Each row was made from one small tree. Brackets hold a mark, then the marks that hang from it, in alphabetical order. Every link used is in the known rows. Write each row's tree.
In the rows, zero is written as 128.
Known rows
[M G]: [160 127 116  81 144 116 135 103 118 133 141  99 139 150 106 121 126 126
 104 139 127]
[R [G M] H [N P]]: [132 118 116 176 117 155 167 118 128 125 125 121 166 155 143 134 125 108
 102 126 153]
[R [N P]]: [126 118 115 116 113 141 156 126 138  88 163 115 147 130  81 168 152 118
 120 123 134]
[N [R [H P]]]: [133 137 119 108 139 123 150  99  66 165  78 125 156 146 139 130 138 149
  78 122 108]
[P H [N R]]: [128  99 117 109 133 163 143  71  98 125 108 110 134 137 122 122 167  87
 134 174 104]
[M [G [R [H P] N]]]: [127 174 120  64 150  87 168 130  94 188 122  74 128 173 167 156 146 152
  58 109 136]
[H [P N] R]: [134 109 118 126 123 125 166 108 102 136 115 118 122 145 190 113 161 129
 132 136  82]
[G M]: [131 109 118 136 110 139 158 100 107 140 131 108 150 115 113 125 113 120
 115 140 119]
[P H]: [159 113 115 134 131 146 139 110  92 121 113 104 131 133 119 139 167 152
 111 158 129]
[N [P H] [R G]]: [134  93 112 158 140 164 120  95  97 116 112 116 135 155 123 140 161 102
 150 167 149]
[M H]: [119 112 117 108 113 116 145 127 116 144 103  96 144 114  53 143 115 150
 117 124 135]
[N P [R [G [M H]]]]: [ 73  88 117 151 111 147 145 104 121 166 109 102 157 132  36 137  87  72
 158 138 146]
[M G [H P R]]: [114 132 118  99 144 105 159 140 105 197 114  91 128 162  59 125 124 142
 112 118 115]
[H P R]: [145 120 115 140 129 128 159 134  87 149 109 119 129 135 163 125 149 160
 106 126 103]
[H R]: [158 116 112 155 129 152 153 120 109 105 123 120 138 140 151 105 146 152
  95 133 116]
[R [G M] [H P] N]: [133 132 117 147 130 131 163 143  88 201  81 109 160 123 205 133 108 135
  96 123 128]
[R G [N [P H]]]: [144 105 111 157 132 157 133 138 122 113 129 111 133 140 138 162 167 119
 143 155 156]
[M G [H [R N]]]: [118 138 112  97 142 141 170 153 142 160 141  89 146 144  40 119 116 118
  92 121 132]
[R H]: [168 133 118 136 127 129 150 100  99 113  96 119 155 151 149 118 143 170
  69 124 130]
[N [P [H [R G]]]]: [164  95 110 211 134 166 134 117 108  98 118 119 120 181 161 122 182 138
 141 160 151]
[H P [R G N]]: [147 122 108 148 141 138 149 174  99 162  94 114 137 113 224 128 134 142
 120 125 120]
[R [G M] N]: [136 108 111 142 121 148 152 141 119 160 115 104 157  88 178 129  97 100
 128 142 136]
[G [M [H P]]]: [ 76 114 123 115 103 106 171 130  91 215 101  91 143 109  44 154  98 131
 133 121 117]

Which tree is each row?
[167 126 116 143 138 104 133 127  75 166  52 114 142 146 219 125 133 172
  96 122 132]  [R G [H P]]
[124 120 118 149 137 135 151 102  64 206  58 118 163 140 185 114 100 116
  99 135 119]  [N [R [G M] [H P]]]
[110  97 115 151 111 128 144 128 113 186  84  90 150 107 101 124  78 118
 140 136 146]  [R [G [M H]]]
[ 50 115 127  91  97  84 176 106 100 208 108  62 113 133 109 156 115 104
 149 127 113]  [G [M [H [P N]]] R]
[138 157 117 112 128 123 163 123 106 127 116  89 141 149 183 147 147 162
  52 113 149]  [G [R H N]]
[123  95 113 146 129 156 135  97  95 164  94 112 159 111 159 109  86  85
 131 153 128]  [N [R [G M]]]
[162 115 115 177 123 140 148  99  98 151  77 112 162 145 188 101 107 138
  91 136 144]  [R [G M] H]
[164 119 111 144 146 149 125  96  89 139  58 124 162 144 192  99 119 132
  83 137 138]  [N [R G H]]
[ 76 117 123  33 142 102 147  89 110 209 105  87 136 146  48 131 114  73
 145 135  98]  [M G [H [P [N R]]]]
[130 127 115 111 139 129 156 125 128 158 125  91 136 162  45 105 121 133
  98 127 132]  [M G [H R]]
[154 123 109 159 138 180 168 145 109 124 128 114 136 132 137 127 174 146
  94 153 125]  [P [H [R N]]]
[129 115 115 133 122 158 154 128 123 102 158 111 135 142  79 174 184 126
 125 147 139]  [R [N [P H]]]
[ 96 108 121 118 115 118 169 126 112 170  98 102 124 140 107 124 142 129
 140 125  94]  [M [H [P N] R]]
[ 95 106 113 133 114 140 154 155 127 190  98  89 160  90  96 139  77 102
 134 130 150]  [R [G [M H]] N]
[130 133 113 124 132 141 174 164 100 153 125 118 138 118 162 138 149 149
 102 118 102]  [H P [R N]]
[132 123 119 136 127 148 153  71 105  93 120 133 162 179  87 134 151 124
  85 126 129]  [N P [R H]]
[131  93 112 139 131 146 118  99 111 107 115 123 147 142 135 136 129  95
 143 142 140]  [N P [R G]]
[150  96 114 147 133 128 138 121 100 146  83 115 120 142 252 103 147 123
 150 143  99]  [H [P N] [R G]]
[ 86  95 114 136 123 148 142 113 104 199  77  96 161 103  79 116  67  86
 141 143 137]  [N [R [G [M H]]]]
[135 109 121 149 123 115 159  90  90 184  69 112 144 149 230 108 122 113
 126 137 113]  [R [G M] [H [P N]]]
[117 154 119 131 115 135 187 115 106 153 127  84 149 147 170 141 126 136
  58 118 142]  [G M [R H N]]
[144 169 117  77 148 112 161 116 118 146 135  77 137 177 160 135 139 140
  47 116 152]  [M [G [R H N]]]
